In the rows, zero is written as 128.
Known rows, with every step that occurs:
P > V > X > F > Y: [123  52 126 101 197 133 106 114 160 138  84 129 159 161 119 113 136 109
 117 159 162  81 115 180 102 171 127 189 123 126 121 144 126]
J > P > V > X > F > Y: [113  53 117  95 208 161  99 108 169 149  99 154 165 184 100  96 142  85
 104 145 168  91 108 177  95 182 113 200 130 141 127 157 118]
Y > V > X > F > P > J: [112  29 116 132 170 144  76 124 145 137 104 136 127 143 105 122 105  87
  77 189 137  73 123 149  68 146 113 211 136 138 133 146 151]
F > X > V > P: [128  50 106 105 170  91  88 123 122 125  68  94 157 128 128 128 109  93
  74 151 139  82 118 133 118 162 140 130 131 167 112 131 162]
U > Z > J > P > V > Y: [124  78 106  58 156 129 151  72 157 124  85 156 173 193 118 136 100 131
  89  92 157  95  67 171 136 120 114 119 174 229 122 179 151]
S > U > Z: [169 102 108  88 139  76 161 130 135 104  67 110 159 109 153 190 115 179
  93 145 136 143  99 120 149 124 108 116 143 171 131 157 157]
S > U > Z > J: [176 106 110  80 129  68 167 115 138  92  57 131 155 129 157 181 112 189
  94 143 134 123  91 134 143 114 113  98 164 189 130 167 163]
J > Z > U: [152  96  91  72 142  89 112 136 101 123  80 140 132  92 113 195 133 121
 100 118 141 132 100 122 167 110  91 148 144 192 127 153 122]
F > P > V: [134  77 120 103 158 103 112  89 158 129  78 140 142 138 104 133  98 108
  82 133 144  87 109 113 129 136 102 174 128 178 119 145 167]
Y > F > X: [155  74 100 101 171 105 117 146 123 136 112 102 166 148 106 146 102  99
 120 177 139  95 132 125 114 163 125 156 120 154 146 136 135]
J > P > V > Y > F > X: [121  59  99  90 209 159 118 107 138 158 132 117 192 207  77 122  94  65
 101 140 163  80  98 149 107 173 112 168 121 184 128 139 124]
V > X: [148  80  80 110 160 114 112 116 134 128  88 128 145 130 138 145 117 144
  87 164 132 104 125 145 112 145 135 166 126 146 131 157 126]
F > Y > V > P > J > Z: [100  36 117  74 164 104 101 149 128 156 129 104 151 138  98 148  94  88
  88 137 153 123 111 144 118 142 116 204 127 167 107 144 138]
P > J: [134  93  91  78 142 109 109 132 124 136 102 128 143 118 114 159 105 131
  90 144 145 122 124 110 122 120  97 162 147 168 138 139 141]
F > P > J > Z > U > S: [135  78  99  74 138  98  74 138  96 121  85 132 131 100  87 194 132 115
  55 125 139 118 130  87 158  91  78 186 154 213 150 137 137]
Y > V > P: [133  69  97 116 161 106 126 141 142 141  99 136 137 134 136 142  92 115
  94 156 133 100 111 137 109 135 141 155 121 163 107 152 151]
Y > F > P > J: [136  65 100 108 154 121 103 128 134 142 123 107 159 134  90 138  91  90
  93 155 147  91 135  89 114 152 113 187 121 157 143 145 153]
U > Z > J: [161  96 103  66 121  72 151 112 145 102  63 142 148 133 144 160 107 166
 105 129 134 109 101 147 141 108 128 105 174 198 139 175 161]
X > F > P > V: [143  66 132 112 168 118 104 102 161 125  69 147 139 134 104 120 116  86
 101 142 156  76 113 130 117 146 103 168 141 162 119 141 168]
Z > U: [152 113  89  96 148 103 125 144 119 123  75 153 131 101 130 180 122 133
 105 139 142 109 109 118 144 111 106 135 135 175 135 150 121]
Y > V > P > J > Z: [117  43  99  78 144 103  95 141 109 151 116 117 134 126 103 158  93  98
  69 134 134 121 105 132 126 129 107 186 139 190 107 142 154]
F > Y: [137  92 111  86 175 100 136 134 153 132 102 121 164 131 125 144 113 122
 125 148 160 126 123 135 124 143 128 162 127 137 127 152 124]
F > X: [152  86 102  95 161  91 109 136 128 122  87 119 148 131 120 150 104 118
  98 169 137 107 125 134 108 137 109 149 140 167 140 136 142]
P > V > Y > F > X: [129  59 108  98 197 133 123 110 128 146 115  91 188 186  95 142  88  87
 114 156 158  72 108 150 116 164 127 160 112 167 123 125 133]
Y > V: [129  89 107  98 166 102 136 134 142 143  98 141 140 131 122 161 100 119
 112 163 133 122 104 136 121 114 122 163 139 156 120 150 142]
X > F > P > V > Y: [137  56 125 119 188 146 116  86 161 127  86 131 155 152 113 119 106  78
 105 134 173  70 105 148 110 148 117 157 136 160 106 139 154]
S > U > Z > J > P > V: [146 101 116  64 145  98 156  90 153 113  62 164 160 174 123 156 116 160
  73 115 138 116  67 139 143 123  85 119 169 220 126 171 165]
V > P: [159  80  84 111 148 106 121 132 136 127  89 126 142 117 145 138 105 128
  87 139 143  99 127 124 120 147 140 137 124 168 115 153 148]
Y > V > X > F > P: [130  41 120 146 181 132  95 119 159 130  91 140 131 141 122 120 112  87
  96 192 136  75 119 160  77 154 135 193 128 130 121 157 149]
F > X > V: [124  71 117  88 175  85  97 119 122 127  67 102 160 127 112 146 116 101
  91 159 139 105 109 130 130 144 122 139 149 159 125 130 153]
J > Z > U > S: [157 104  89  64 152  87 107 147  94 119  73 139 139 100 112 206 149 139
  88 126 139 140 119 112 178  89 102 152 157 200 140 143 119]
S > U: [169 113  97 106 160  95 145 128 130 117  81 123 153 114 141 175 115 157
  96 162 142 134 110 111 133 134 104 134 132 150 120 142 143]
V > Y > F: [150  80  83 103 185 139 148 120 130 141 129 101 185 150 125 153  97 107
 131 148 164 105 117 136 125 155 151 144 119 146 120 152 121]
Z > J: [162 104  95  84 142  90 137 110 139 115  77 153 141 135 134 144 110 144
 108 144 141 103 108 138 123 116 125 127 164 177 124 163 145]

Rows:
[110  38  98  64 148  94  77 113  97 137  87  95 152 109 108 147 118  93
  60 106 148 122 104 117 154 146 113 159 150 187 102 137 163]	X > V > P > J > Z
[128  86  94  73 179 145 138  71 152 138  98 167 165 197 104 121 103 108
  90 107 164  88  76 160 118 130 112 138 162 210 108 163 133]	Z > J > P > V > Y
[134  88  92  58 130  98  92 142  87 137  93 135 128  96  95 196 124 118
  83 116 142 129 103 113 159 103  68 167 152 198 137 142 123]	P > J > Z > U
[168 106 101  73 138  94 161 110 148 102  73 155 158 152 139 162 118 166
  83 129 137 131  86 133 135 125  99 105 172 204 136 181 156]	S > U > Z > J > P
[125  66  99  67 144 114 121  75 157 125  70 166 154 191 120 125 118 149
  68 119 129  82  80 171 125 136 110 149 165 217 134 186 151]	U > Z > J > P > V > X
[129  72  94  99 166 118 107  98 140 140  78 136 148 152 122 140 116 139
  79 149 134  85 107 148 122 146 119 179 123 160 120 148 138]	P > V > X
[132  86 111  49 137 101 140  87 161 122  69 173 152 177 112 136 113 139
  85  99 141 103  72 148 143 117  99 128 180 231 134 178 163]	U > Z > J > P > V
[149  96  96  59 129  98 143 106 153 113  79 167 153 152 126 141 113 144
  94 115 140 116  92 145 133 117 112 115 180 214 144 190 153]	U > Z > J > P
[153 120  86  89 157 101 122 154 111 117  66 150 139 107 130 192 141 151
  92 146 139 116 127 109 155  87 114 137 145 186 147 141 115]	Z > U > S
[135  25 106 103 152 128  57 109 119 125 101 115 132 117  96 132 126  86
  67 150 146  96 129 137 103 158  96 207 146 158 131 148 150]	V > X > F > P > J > Z
[122  69  95 115 172 115 117 125 141 142  99 135 140 146 129 151 104 130
  91 182 121 103 107 156 102 136 136 184 124 141 120 158 128]	Y > V > X
[150  67  92 108 190 132 127 131 120 137 128  86 186 166 112 148  90  92
 121 171 157  88 123 146 104 165 140 150 116 151 132 136 121]	V > Y > F > X
[119  85  92  81 190 156 130  84 150 149 109 147 171 179 102 132 102  98
  91 111 167 108  87 144 125 140 106 156 142 190 113 151 128]	J > P > V > Y
[128  83 103  89 181 130 138  90 141 137  93 123 166 156 121 150  96 119
 101 125 161  97  95 148 131 131 121 147 133 173 106 140 135]	P > V > Y
[133  56 106 124 178 132 110 135 145 138  91 142 135 141 131 138 121 106
 112 189 136  94 112 172  90 145 134 178 135 128 122 154 133]	Y > V > X > F
[136  66 117 111 169 113 120 101 154 142 101 120 163 155  91 128  97  87
 103 143 145  78 115 103 131 161 121 182 111 163 122 144 160]	Y > F > P > V
[138  64  80  79 126 104  83 148  87 133  94 130 125  94 110 178 118 113
  63 110 142 107 113 113 149 124  89 157 133 208 123 143 132]	V > P > J > Z > U
[115  56  95  84 138 104  89 157  93 149 104 139 121 111 103 183 106  98
  69 125 133 108  97 127 136 113  91 177 133 206 110 143 134]	Y > V > P > J > Z > U
[128  69 112 111 180 130 124  74 156 131  92 121 160 155 112 133  88  98
  89 127 160  77 102 133 120 140 120 163 125 176 107 144 152]	F > P > V > Y
[130  39  97  93 168 135 103 103 114 142 146  80 176 144  80 151  89  67
  92 128 164 106 118 112 128 157 112 191 127 171 122 145 140]	V > Y > F > P > J > Z
[141  71  77  71 135 103  78 158  78 129  87 129 133  99 111 190 134 131
  49 114 139 116 131 103 158 104  98 162 146 218 135 136 127]	V > P > J > Z > U > S
[132  68 103  81 129  99  77 125 103 128  92 134 124  94  85 177 115  98
  66 118 142 109 112  96 147 112  69 181 143 201 136 144 140]	F > P > J > Z > U
[114  80 127  94 186 101 142 143 160 148 113 129 157 146 118 150 100 107
 131 166 152 127 107 152 113 128 134 179 126 134 117 150 128]	F > Y > V
[137  54  83  74 133 102  89 133 103 136 108 110 140 109 113 152 107 111
  64 116 143 122 120 116 136 140 101 169 142 193 115 145 152]	V > P > J > Z
[111  29  99  98 172 112  73 140 102 148 103  74 174 148  98 125 102  75
  76 158 145  73 130 115 111 180 134 156 121 162 128 121 156]	Y > F > X > V > P > J
[157  68  92 117 169 131 104 126 138 123  81 134 143 125 138 132 135 121
 106 172 147  93 127 159  99 158 132 160 137 131 130 153 130]	V > X > F
[108  40 126 108 182 132 106 164 149 152 118 126 147 143 117 119 106  80
 113 165 167  91 126 158  82 152 131 182 128 138 117 137 139]	X > F > Y > V > P > J
[139  72  81  96 138 116  99 137 120 136 102 123 139 118 129 141  96 126
  70 136 146  97 132 113 112 142 116 153 131 177 124 143 147]	V > P > J
[108  61 114 110 192 117 125 132 159 149 112 123 157 158 127 139 107 118
 111 185 140 106 114 171  93 148 145 199 112 121 120 157 114]	F > Y > V > X
[135  76  97  54 136  95  98 124 106 137 107 113 142 110  97 171 111 118
  84 122 145 144 112 116 145 121  82 176 158 184 129 140 145]	P > J > Z
